What can hang from each mark:
J_48: J_314
J_590: J_280 J_496
J_352: J_697
J_697: J_352
J_608: J_44 J_280 J_314 J_522
J_280: J_590
J_44: J_608
J_496: J_590 J_697
J_314: J_590 J_608
J_522: J_608

Every row comes from one small tree of marks. The marks that hang from a mark follow it in brackets, in the order of their numbers. Every link used is in the known rows. Which tree was each row made from?
Known rows:
J_314{J_608{J_44 J_280{J_590{J_496}} J_522}}: -10 -23  -9  28   6  14  15  10 -16 -23  36  16   8   4 -65 -10  30 -17  35 -23  12  53 -44  -2
J_522{J_608{J_44 J_280{J_590}}}:   9   2  12  29  -7 -49 -15  17 -20  17   8  10  10  16  13  -1   2   5 -16   8  -3   7 -21   4
J_522{J_608}:   5  18   0 -41  -1 -59 -40  -2  14  34 -31 -15   0 -11  24  -3 -15   4 -40  14  -5  10  14  17
J_314{J_590{J_496} J_608}: -26  -8  -7 -55   9  -9 -35 -41 -42   7 -21 -20  -6 -18 -11 -17  11  18 -18 -20   5  18   2  15
J_44{J_608{J_280{J_590{J_496}} J_314}}:  -9 -10   7  35 -10  -4  16  14  26  -3  59   3  28  19  -9  13  23 -11 -28 -11   3  -3 -53  -2
J_280{J_590{J_496}}:  -6   3   7 -49   0 -51  -3  14   2  22  20 -26  -4  18  15 -18  37 -16   1 -14   1  54  -3  23
J_496{J_590{J_280}}: -11   4   2   4  -4 -29   0  -9 -20  15 -23  -1 -17  12  46   2  -5 -15  21  29  -4 -18  28  23
J_496{J_590{J_280} J_697{J_352}}:   8   2   3 -21  -7 -27  27 -15 -32  17 -46  13 -39  39  48   9 -39 -30  30   8  -7 -33  79   5
J_44{J_608{J_280 J_314}}:  -4   3  17  38  -8  20   6   7  27  -2  17   9  30 -11  11  25 -14   5 -37  13   3 -59 -25  -8
J_496{J_590 J_697}:   4   5   9 -33  -9 -27  -8   1 -37   9 -36 -10 -30   5  26   9 -13 -22  17  16  -2  -9  69   6
J_280{J_590}:   0  14  27 -43   3 -56  -2  14   1  36   3 -26  -3  10  52 -16  26  -4   9   2   1  24  15  22
J_48{J_314{J_608}}:   8  11  -6 -18   3 -14  -9  -8  38  21 -14 -28  20 -15  44 -19 -20   0   4   3   0  10  38 -17
J_314{J_590{J_280 J_496{J_697}} J_608{J_44 J_522}}: -11 -30 -13 -10  16  27   6 -39 -25 -23  -8  14 -35  18 -73 -12  16  20  43 -20   1  27  -4   3
J_590{J_280 J_496{J_697{J_352}}}:   3  -6 -12 -50   4 -22  24 -13  14  23 -24   8 -35  43   5  -5 -27 -26  -9 -18  -7   3  50   0
J_48{J_314{J_590 J_608{J_44 J_522}}}:  14   6   0  10   6  33  -2 -13 -10 -34  -1 -11  21 -34 -18 -21  11  30  59 -14   9  21  -5 -17
J_352{J_697}:   8  16  16 -55   5 -18 -19  30   3  24 -37 -37 -11  -9  29  11 -25 -11  15  15   2  -1   8  12
J_608{J_280 J_314}:  -2   7   2  34  -5  41   5  26   9   0   8   9  16 -17  16  14 -12  -5 -33  17  -1 -36   0 -12
J_522{J_608{J_44 J_280 J_314{J_590}}}:   8   6  -3  64 -12  32 -22   0 -41 -19   2  21  19 -17 -14  15 -11  40 -34  10  -5 -43 -35  -9
J_608{J_280}: -10   5  12  -7   3  -1 -10  11 -25  13 -22   1   6 -19  26   2 -17  -7 -29  11   2 -20  15  -6
J_697{J_352}:   7  20  17 -51   0 -25   6   7   0  25 -34  -4   2  -8  38  -4 -25 -13  -8  -7   4 -17  42   6
J_44{J_608{J_314 J_522}}:   7  11  12   3  -3  12  13  17  64 -18  26  -3  23 -25 -17  18  15   0   8   5   8 -12 -32   9

Write each row's tree:
 11   2  -5 -71  -1 -22  12   3   1  11 -26  -2 -24  18  -7  -3 -25 -28 -14 -27  -1  16  60  -4 -> J_590{J_496{J_697{J_352}}}
-10  -8 -26 -11   9   2 -10 -49   0   7  -5 -21   3   9  24 -27   2  16   6 -15  -6  19   4 -10 -> J_48{J_314{J_590{J_280 J_496} J_608}}
  4  -6   6 -60   2 -51   2  10   5  28   9 -21 -29  36  12 -14  24 -20   0 -18  -5  52  33  11 -> J_280{J_590{J_496{J_697}}}
 17 -19 -10  55  -7  52  43  47  10 -40  61  24  -7  23 -70   9  34 -23  31 -18   1  38 -29 -19 -> J_608{J_44 J_280{J_590{J_496{J_697}}} J_314 J_522}
  3   5  -7  38  -2  59  17  35  14 -24  16  14  12 -36 -19  12   2 -15  -3  12   4 -11 -18 -13 -> J_608{J_280 J_314 J_522}
 -1   5  15  45   0  36  11  -4  -9  -9  15  10   0  11  15   0  17  45  16  14  -4 -40 -19  13 -> J_608{J_44 J_314{J_590{J_280}}}
  6  -1 -18  22   5  36   7   1  18 -15  -4  -1  25 -36  -3  -8 -21 -17  17  -2   5  14   9 -39 -> J_48{J_314{J_608{J_280 J_522}}}
  6   5   0  32  -7 -19 -29  11 -18   3 -16  17  14  -8  -5   6 -28   9 -36  17  -1 -16 -10  -6 -> J_522{J_608{J_44 J_280}}
-12  -8  -4  28  -4  55   2 -10 -19 -53  34  13  23 -35 -56  17  24  10 -15 -20   9 -13 -70  -9 -> J_44{J_608{J_280 J_314{J_590{J_496}} J_522}}
  5 -20   1  21  -7  19  36  15  33 -23  58  13   1  20 -50  19  27 -25   4 -22   2  22 -39 -15 -> J_44{J_608{J_280{J_590{J_496{J_697}}} J_314 J_522}}
 -7 -13  -9 -38  10 -21   4  -9  25  22 -12  -4 -38  37  -1  -6  -3 -15 -14  -1 -10  16  36   6 -> J_590{J_280 J_496{J_697}}
  1   0  10  42  -4  42  17  15  35 -29  29  17  29 -30 -23  24   2  -5  -9   6   9 -32 -42 -12 -> J_44{J_608{J_280 J_314 J_522}}
  2  -2 -24  47  -6   9 -15 -17   4 -15  22  14  -1  22 -33   2  11  37 -21   3 -11  -2 -50  14 -> J_522{J_608{J_44 J_314{J_590{J_280 J_496}}}}
 19  17  -8  36 -14  -7 -15  26  40   1  10   6  17  -3 -10   8  -7  19 -22  19  -6  -9 -15   8 -> J_522{J_608{J_44 J_314}}
 -3   9  -9  11  -2 -12 -21 -27   2  19 -12  -3  -7   4  33   3  -2  38 -32  17 -15 -28 -16  13 -> J_522{J_608{J_314{J_590{J_280}}}}
-29  -6  12 -33  18 -16 -18 -53 -32  29 -38 -13 -16   3  39 -13  -3  34  -1   5  -2 -25  14  17 -> J_314{J_590{J_280} J_608}
 -5  -4   4 -10  -2 -29   7 -12 -19  16 -36   2 -40  31  39   7 -15 -20  26  25  -9 -20  63  10 -> J_496{J_590{J_280} J_697}
 -1  -2   6  -3  10   8  -2   5  14 -13  -7   4   6 -23 -39  -8   9   5  35   3  13  19  -4   7 -> J_314{J_608{J_44 J_522}}
  3 -12 -28  43   1  66   0 -14 -36 -57  18   9  25 -32 -59 -17   7  10  34 -27   9  28 -34 -38 -> J_48{J_314{J_590{J_496} J_608{J_44 J_280 J_522}}}
